Each row comes from the steps of one walk. Every step used is in the known rows, and no mark comes twice. Write the walk behind each row, first mark first.
Known rows
sike, pamo, nipom, teru, gomun: [ 3.03  1.41 -1.62 -0.35 -0.75 -0.57 -0.95  0.20  0.63 -0.23  0.51  0.39
 -0.88  0.64  0.32 -0.92 -0.99 -0.56 -1.41 -1.13 -1.17  1.73  1.20 -0.99
 -0.50 -0.59 -1.48  0.56  2.32]
teru, nipom, gomun, mepuz: [ 4.72 -0.20 -1.49  1.25 -2.87  0.54 -2.41 -2.94 -1.89  2.39  0.74 -2.45
  0.16  3.95 -1.55  0.78 -1.40  3.71 -0.13 -2.55  1.65  1.17  0.44  0.48
  1.85 -0.80 -1.27 -1.81  1.91]
gomun, teru, nipom: [ 2.84  0.27 -1.35  0.76 -0.92  1.67 -4.61 -3.47 -0.80  2.12  0.32 -0.38
  0.12  3.43 -1.74 -0.75 -0.66  1.49 -0.94 -1.77  0.81  0.37  0.09 -0.04
 -1.40 -0.99 -1.28 -2.90  0.08]
sike, pamo, mepuz, gomun, nipom, teru: [ 6.33  0.85 -1.76  0.40 -0.27 -1.35 -2.35 -1.69 -1.07 -0.18  0.01 -0.68
 -1.77  0.96  0.05 -0.63 -1.70 -0.84 -2.42 -0.75 -0.18  2.15  2.90  0.47
 -0.90 -1.22  0.46  0.05  2.01]
pamo, mepuz, nipom: [ 4.55  1.11 -3.03  0.19  0.80 -0.76 -0.89 -3.00 -1.00  1.87  1.28 -1.92
  0.18  2.29 -3.00 -0.01 -2.58  1.53  0.06 -1.91  0.44  0.39  0.82  1.53
  0.46 -0.45 -0.62  0.99  2.11]
teru, pamo, mepuz: [ 4.36  1.59 -3.05  1.28  0.54  0.18 -1.32 -1.20  0.82  1.09  1.69 -0.55
 -0.92  0.65 -3.40 -1.11 -1.76  3.37  0.22 -1.83 -0.08  0.63  0.98  1.35
  1.31  0.60 -1.91  1.48  2.00]
zekez, sike: [-0.54 -1.00 -1.24  0.49 -0.47 -0.60  0.04  5.40  0.16 -0.60  0.04  0.21
 -0.68  1.39 -0.45 -1.00 -1.25  0.46  0.15 -0.43 -0.27  0.68  1.16 -1.65
 -0.19  0.39 -0.32 -2.41  1.60]
nipom, mepuz: [ 2.55  1.65 -1.45  1.67 -0.22  0.69 -0.08 -2.67 -0.70  1.50  1.08 -1.49
  0.40  2.21  0.75 -0.53 -0.82  0.08  0.05 -1.58  1.27  0.59  0.73 -0.58
  0.46 -1.64 -0.50  0.52  1.39]
teru, nipom, sike, pamo: [ 2.44  2.14 -2.21  1.53 -2.06  1.02 -3.09  0.38  0.34  1.41  1.28 -2.39
 -1.18  2.26 -1.28 -0.92 -0.17  1.20 -0.62 -1.16 -0.02  0.80  2.13 -0.82
  0.75  0.48 -0.96 -0.62  1.41]
gomun, mepuz, nipom, sike, zekez: [ 3.73  0.83 -2.43  1.78 -3.38 -0.50 -0.64 -2.20 -3.49  1.03 -0.47 -1.84
 -0.70  4.32  0.27  0.17 -1.84  1.53 -0.42 -1.43 -0.82  0.20  1.42 -0.43
  0.12 -0.92  1.38 -1.27  1.38]
zekez, sike, pamo, teru, nipom: [ 1.17 -0.66 -1.62 -0.02 -0.71 -0.84 -2.06  5.47  0.80 -1.62  0.03  0.20
 -2.05  0.24 -0.64 -1.53 -0.68  0.05 -0.33 -0.61 -0.98  1.32  1.51 -2.15
 -0.58  0.56 -0.29 -1.90  2.29]
nipom, mepuz, gomun, teru: [ 4.73  1.64 -1.73  2.08 -0.38  0.70 -1.69 -5.53 -2.30  2.05  1.01 -1.98
  0.55  4.23  0.26  0.38 -1.84 -0.70 -1.09 -1.78  2.60  0.17  1.35  0.60
  0.20 -2.36 -0.35 -0.43  1.10]
sike, zekez: [ 1.56  0.38 -2.32  1.13 -0.24 -0.42 -0.20  2.88 -0.65  0.12 -0.86  2.33
 -0.10  0.04  1.51 -1.97 -1.19 -0.78  0.05 -1.01 -0.67  0.41  0.40 -2.88
  1.00 -0.87  1.98  0.78  1.51]
mepuz, gomun, teru, pamo: [ 4.38  0.63 -1.78  1.90 -0.51  0.06 -2.72 -3.73 -2.10  1.37  0.74 -0.87
 -0.52  4.19 -1.79  0.31 -2.59  0.38 -1.48 -2.06  1.65 -0.21  1.37  1.47
  0.09 -0.67 -0.04 -1.70  0.97]
teru, nipom: [ 1.19  1.01 -1.19  1.11 -1.08  0.89 -2.12 -0.74  0.11  1.82  0.98 -1.48
  0.02  2.31 -2.55 -0.42 -0.59  2.91 -0.31 -2.47  1.07  0.87  0.42 -0.45
  0.97  0.13 -1.33 -1.91  1.39]
zekez, sike, pamo, nipom, teru, gomun, mepuz: [ 1.88 -0.14 -1.61 -0.21 -1.79 -0.93 -0.55  4.25  0.19 -1.26 -0.24  0.32
 -1.14  1.35 -0.10 -0.76 -1.31  0.79 -1.01 -0.24 -0.96  1.79  1.97 -1.64
 -0.65 -0.14 -1.91 -2.03  2.28]
teru, pamo, mepuz, nipom, sike: [ 5.00  2.43 -4.01  1.91 -0.01  0.15 -1.83 -1.89  0.29  1.47  2.38 -2.12
 -0.95  2.27 -3.98 -0.83 -2.08  2.93  0.34 -1.77 -0.27 -0.12  1.36  2.06
  1.55  0.83 -1.99  1.48  2.21]
zekez, sike, pamo, nipom: [ 0.53 -0.29 -1.39 -0.44 -1.08 -0.99 -0.38  6.05  0.51 -1.99  0.25  0.96
 -1.53  0.67 -0.10 -1.12 -0.68  0.54 -0.61 -0.18 -1.49  1.57  1.41 -2.32
 -1.13  0.73 -1.07 -1.57  1.89]
nipom, teru: [ 1.43  0.30 -1.89  0.84  0.42  0.15 -1.07 -1.61  1.08  2.20  0.03  0.12
  0.03  1.61  0.75 -0.90 -1.59 -2.47 -1.43 -1.14 -0.12  0.77  0.49 -0.09
  0.90 -1.87  0.60 -1.07  1.84]
zekez, sike, pamo, teru, gomun: [ 1.46 -0.72 -1.55 -0.02 -0.43 -1.25 -1.12  5.51  0.39 -1.74 -0.16 -0.01
 -1.74  0.08 -0.32 -1.57 -1.39 -0.55  0.09 -0.45 -0.73  1.05  1.88 -1.85
 -0.48  0.48 -0.66 -1.33  2.58]
gomun, teru, pamo, nipom, sike: [ 3.48  1.31 -2.70  1.05 -0.93  1.68 -3.88 -3.10 -0.03  1.72  1.40 -0.47
 -0.71  3.18 -1.91 -0.96 -1.19  1.20 -0.39 -1.31 -0.64 -0.29  0.00  0.55
 -0.62 -0.08 -2.22 -0.16  0.93]
sike, pamo: [ 2.46  0.42 -0.66  0.27 -0.76 -0.93 -0.72  2.26 -0.53 -1.63 -0.16  1.34
 -1.79  0.08  1.32 -1.56 -0.24 -0.39 -1.12 -0.80 -1.43  1.72  1.78 -1.69
 -1.91 -0.14  1.09 -0.67  1.05]
pamo, teru, gomun, mepuz, nipom: [ 3.50  0.02 -2.00  0.55 -0.39 -0.65 -1.25 -3.48 -1.53  2.00 -0.01 -3.29
 -0.47  2.10 -2.21 -0.02 -3.13  0.35  1.29 -3.08  0.80 -0.25  0.13  0.62
  2.05 -0.50 -0.84  0.84  3.74]
pamo, mepuz: [ 3.83  0.58 -2.52 -0.27  1.25 -0.40 -0.67 -1.69  0.03  1.87  0.66 -0.77
 -0.03  0.46 -1.66 -0.56 -2.15  1.22  0.02 -1.36  0.36  0.99  0.98  0.57
  0.63 -0.61 -0.41  1.97  2.02]
gomun, mepuz, nipom: [ 3.14  0.09 -1.17  1.21 -2.90 -0.79 -0.06 -3.17 -3.66  0.79 -0.49 -1.46
 -0.52  4.46 -0.69  0.69 -1.80  2.89 -0.56 -2.30 -0.34  0.68  0.70  0.21
 -0.70 -0.90  0.78 -2.69  1.19]
nipom, pamo, teru, gomun: [ 2.52  1.07 -4.38 -0.39  0.38  1.02 -1.34 -1.81 -0.50  0.77 -0.40 -4.12
 -0.37  0.43 -1.80 -1.47 -2.06 -1.79  0.15 -1.50  1.54 -0.40 -0.43  0.95
  3.18 -0.81 -2.04  2.15  3.77]

Write each row's walk
[ 2.30 -0.04 -1.81  0.33  0.97 -0.43 -1.26 -1.58 -0.03  2.00  0.37 -2.53
 -0.38  0.57 -1.94 -0.72 -2.83 -0.86  1.56 -2.70  0.91 -0.35 -0.03  0.16
  2.40 -0.12 -0.95  1.86  3.81] : pamo, teru, gomun
[ 4.62  0.60 -1.16  2.38 -1.59 -1.07 -2.73 -2.85 -3.15  1.14  0.29 -4.61
 -1.98  3.75 -0.43  0.54 -2.59 -1.86 -1.46 -1.46  1.05  0.26  2.43  1.16
  1.11 -0.43  1.06 -0.62  2.83] : mepuz, gomun, nipom, sike, pamo, teru
[ 5.78 -1.65 -1.65  0.69 -1.16  0.10 -2.88 -3.15 -2.44  2.01  0.58 -1.02
  0.20  3.80  0.79  0.13 -2.23 -0.64  0.10 -1.36  1.10  0.11 -0.04  0.87
  0.23 -1.63  0.11 -0.70  1.43] : nipom, gomun, teru
[ 2.58  0.42 -0.65  2.57 -2.19  0.06 -2.60 -1.48 -2.26  1.56  0.19 -5.00
 -1.63  3.36  0.14 -0.54 -1.20 -0.74 -0.45 -0.58 -0.33  0.24  1.66  0.52
  0.29 -0.15 -0.12 -1.25  2.08] : gomun, nipom, sike
[ 2.56 -0.25 -2.17 -0.06 -0.49 -1.43 -0.94  4.95 -0.16 -1.80  0.29  0.34
 -1.45  1.01 -0.86 -1.20 -1.28  0.56 -0.64 -0.07 -0.98  1.44  2.28 -1.15
 -1.44  0.31 -0.50 -1.76  1.71] : zekez, sike, pamo, mepuz, nipom
[ 1.62  2.02 -1.90  0.16 -0.38  0.76  0.31 -2.67  0.09  1.90  1.82 -1.61
  0.53  2.33 -0.83  0.27 -1.09  1.28  0.17 -2.19  0.36  0.69 -0.83 -0.73
  1.26 -0.70 -2.52  2.11  2.47] : pamo, nipom, mepuz
[ 2.46  2.21 -1.95  0.53 -0.43  0.36  0.14 -3.77 -0.74  2.12  1.92 -2.22
  0.61  3.20 -1.24  0.99 -1.87  0.93 -0.31 -2.50  1.26  0.55 -0.23 -0.07
  1.82 -0.86 -2.17  1.99  2.78] : pamo, nipom, mepuz, gomun
[ 6.11  1.51 -3.60  1.65 -0.05 -0.24 -1.77 -2.44 -0.30  1.32  2.37 -1.77
 -0.58  2.53 -3.99 -0.38 -2.37  3.45  0.43 -2.24  0.36  0.14  0.80  2.45
  1.75  0.41 -2.09  1.16  2.40] : teru, pamo, mepuz, nipom, gomun
[ 4.32  0.91 -3.34  0.03 -0.67  2.30 -5.09 -4.58 -0.74  2.04  0.06 -1.67
  0.23  2.98 -2.48 -1.06 -0.87  1.13 -1.37 -1.31  1.39  0.36  0.05  0.96
 -0.45 -1.43 -2.37 -1.60  0.65] : gomun, teru, nipom, pamo, mepuz
[ 3.12 -1.27 -1.76  0.05 -1.81 -1.03 -2.15  4.18 -0.35 -1.33 -0.22 -0.38
 -2.05  1.18 -0.06 -0.89 -1.11  0.60 -0.31 -0.68 -0.75  1.63  1.59 -1.73
 -0.20  0.05 -0.24 -2.06  2.54] : zekez, sike, pamo, teru, nipom, gomun, mepuz
[ 3.42 -0.50 -2.33  0.40 -0.01  0.14 -3.37 -2.54  0.03  2.57  1.04 -2.84
 -0.75  1.56 -2.07 -0.23 -2.02  0.04  1.05 -3.07  0.94  0.15 -0.92  0.13
  2.98 -0.27 -0.27  1.03  3.76] : pamo, teru, nipom, gomun
[ 3.86 -0.23 -1.99 -0.51 -1.07  0.36 -1.67 -3.09 -1.11  2.26  1.43 -1.34
  0.40  3.41 -0.80  0.76 -2.14  0.76  0.25 -1.99  0.24  0.35 -1.29  0.35
  1.16 -0.67 -2.04  1.34  2.55] : pamo, nipom, gomun, teru
[ 2.51  0.76 -1.97  1.18  0.24  0.10 -0.75 -2.19  0.75  2.69  0.16 -1.25
  0.87  1.98 -0.40 -0.64 -2.52 -1.79 -0.82 -1.38  1.21  0.40  1.24  0.76
  1.67 -1.84 -1.49 -0.73  2.35] : nipom, teru, gomun
[ 3.60  1.48 -4.87 -0.84  0.54  1.06 -0.99 -1.81 -0.51  0.70 -0.16 -2.85
 -0.14  0.28 -1.58 -1.34 -1.57 -0.32 -0.94 -0.57  1.16  0.57  0.31  1.29
  1.95 -1.16 -1.63  2.23  2.54] : nipom, pamo, mepuz
[ 2.89 -0.33 -2.03 -0.06 -0.37 -1.49 -0.91  4.83 -0.17 -1.64  0.05  0.50
 -1.61  0.70 -0.50 -0.95 -1.53  0.25 -1.05  0.02 -0.37  1.64  2.81 -1.18
 -0.97  0.16 -0.24 -1.41  1.75] : zekez, sike, pamo, mepuz, gomun
[ 4.52  0.51 -1.48  0.27 -1.06 -1.33 -1.65 -0.73 -1.38 -0.79 -0.19 -1.04
 -1.85  0.91 -0.29 -1.02 -1.64 -0.24 -0.25 -1.92 -0.81  1.09  1.63 -0.59
 -0.61 -0.31  0.08  0.06  2.71] : sike, pamo, teru, gomun, mepuz, nipom
[ 0.71  1.94 -2.60  0.11 -0.97  0.58 -0.38 -0.35  0.47  2.23  1.81 -2.34
 -0.44  2.25 -0.87  0.00 -1.48  0.00  0.49 -1.33 -0.99 -0.03  0.00 -0.70
  1.76  0.63 -1.58  2.76  2.72] : pamo, nipom, sike
[ 2.35  1.12 -2.65  1.72  0.21  0.49 -1.69 -1.63  1.83  1.83  0.81  0.18
 -0.45  1.51 -0.72 -1.26 -1.49 -0.76 -1.29 -1.38 -0.34  0.64  0.60  0.69
  1.48 -1.14 -0.62 -0.89  2.00] : nipom, teru, pamo
[ 5.04  0.78 -2.65  0.28  1.16 -0.89 -0.77 -3.22 -1.15  2.20  0.83 -1.56
 -0.04  1.66 -2.24  0.50 -3.20  0.76 -0.68 -1.75  1.58  0.75  1.77  1.52
  1.40 -0.82  0.06  1.74  2.27] : pamo, mepuz, gomun
[ 3.58 -0.02 -0.14  2.36 -1.29 -1.16 -1.46 -3.10 -3.57  1.19  0.03 -3.56
 -0.85  4.25 -1.12  0.98 -2.60 -0.04 -1.51 -2.06  1.91  0.43  1.72  1.41
  0.76 -0.69  0.52 -2.29  2.19] : mepuz, gomun, nipom
[ 3.14  1.12 -2.43  1.06  0.39  0.53 -3.10 -4.07  0.05  2.64  1.23 -3.30
 -0.57  1.93 -2.32 -0.12 -1.79 -0.07  0.40 -3.22  1.69  0.18 -0.25  0.05
  2.79 -0.73 -0.55  1.00  3.51] : pamo, teru, nipom, mepuz, gomun
[ 3.84  0.63 -0.96  2.72 -1.69 -0.78 -1.92 -3.02 -3.39  1.70  0.45 -4.76
 -1.17  4.62 -0.70  0.87 -2.68 -1.01 -1.42 -1.46  1.66  0.01  2.36  1.49
  1.28 -0.44  0.74 -1.36  2.32] : mepuz, gomun, nipom, sike
[ 5.86  1.47 -3.93  1.47 -0.42  1.16 -4.59 -3.42 -0.71  1.73  1.00 -0.31
 -0.54  3.09 -2.06 -1.51 -1.73  0.89 -0.46 -0.93 -0.30 -0.47  0.85  1.00
 -0.55 -0.68 -1.21  0.07  0.79] : gomun, teru, pamo, mepuz, nipom, sike, zekez
[ 3.98  0.85 -1.92  1.44 -3.56 -0.66 -0.89 -2.47 -3.54  0.49 -0.23 -2.17
 -1.32  4.43  0.24  0.33 -1.50  1.70 -0.83 -1.38 -1.07  0.66  1.83 -0.05
 -0.82 -0.66  1.10 -1.81  1.25] : gomun, mepuz, nipom, sike, pamo
[ 4.29  0.40 -2.39  0.90 -1.09  0.53 -2.50 -3.35 -2.45  0.71 -0.63 -5.20
 -1.00  2.07 -1.46 -0.86 -1.33  0.28 -1.28 -0.75  0.98  0.91  0.61  1.88
  0.90 -1.14 -1.86 -0.72  2.67] : gomun, nipom, pamo, mepuz
[ 5.98  0.60 -2.79  0.14  1.04 -0.36 -2.27 -4.69 -1.45  2.47  0.60 -1.26
  0.03  2.40 -2.16  0.39 -3.18  0.38 -1.10 -1.54  1.67  0.55  1.59  1.74
  0.39 -1.29 -0.17  1.07  1.65] : pamo, mepuz, gomun, teru
[ 3.86  0.03 -1.61  1.30 -1.77  0.58 -2.52 -1.77 -0.81  2.36  1.39 -2.41
  0.30  3.32 -1.97  0.33 -1.33  2.66  0.15 -2.50  1.85  0.82  0.23  0.45
  2.12 -0.36 -1.44 -1.25  2.00] : teru, nipom, gomun
[ 0.99 -0.95 -1.54 -0.19 -0.31 -1.19 -1.28  5.78  0.55 -2.02 -0.20  0.66
 -2.19 -0.04  0.18 -1.69 -0.93 -0.93 -0.22 -0.32 -1.38  1.23  1.49 -2.29
 -0.85  0.44  0.32 -1.45  2.29] : zekez, sike, pamo, teru
[ 3.62  1.19 -2.61  1.15 -1.00  0.29 -0.96 -1.00  0.35  1.12  2.38 -1.11
 -0.63  2.34 -2.75 -0.15 -1.73  3.27  0.61 -2.41 -0.17  0.28 -0.57  0.97
  2.34  0.90 -2.93  1.56  2.84] : teru, pamo, nipom, gomun
[ 2.52  1.95 -3.37  2.14 -1.42 -0.42 -1.08  0.05 -1.83  1.22  1.12 -2.38
 -0.25  3.97 -0.64 -0.73 -1.81 -1.08  0.23 -1.23 -0.61 -1.14  1.12 -0.32
  0.99 -0.07  1.13  0.06  1.87] : mepuz, nipom, sike, zekez
[ 6.12  0.80 -2.01 -0.13  0.01 -1.04 -2.40 -1.37 -1.13 -0.49  0.13  0.53
 -1.47  0.90 -0.05 -0.77 -1.59 -0.23 -1.94 -0.74 -0.18  1.79  2.61  0.02
 -1.73 -0.88  0.51  0.41  1.20] : sike, pamo, mepuz, gomun, teru
[ 3.55  0.95 -0.79  2.41 -1.84 -0.03 -1.35 -1.83 -2.18  2.12  0.42 -5.39
 -0.06  3.41 -1.58 -0.27 -2.46  0.60  0.61 -1.30  1.66 -0.20  2.36  1.35
  1.36 -0.11 -2.95 -0.59  2.55] : teru, gomun, nipom, sike
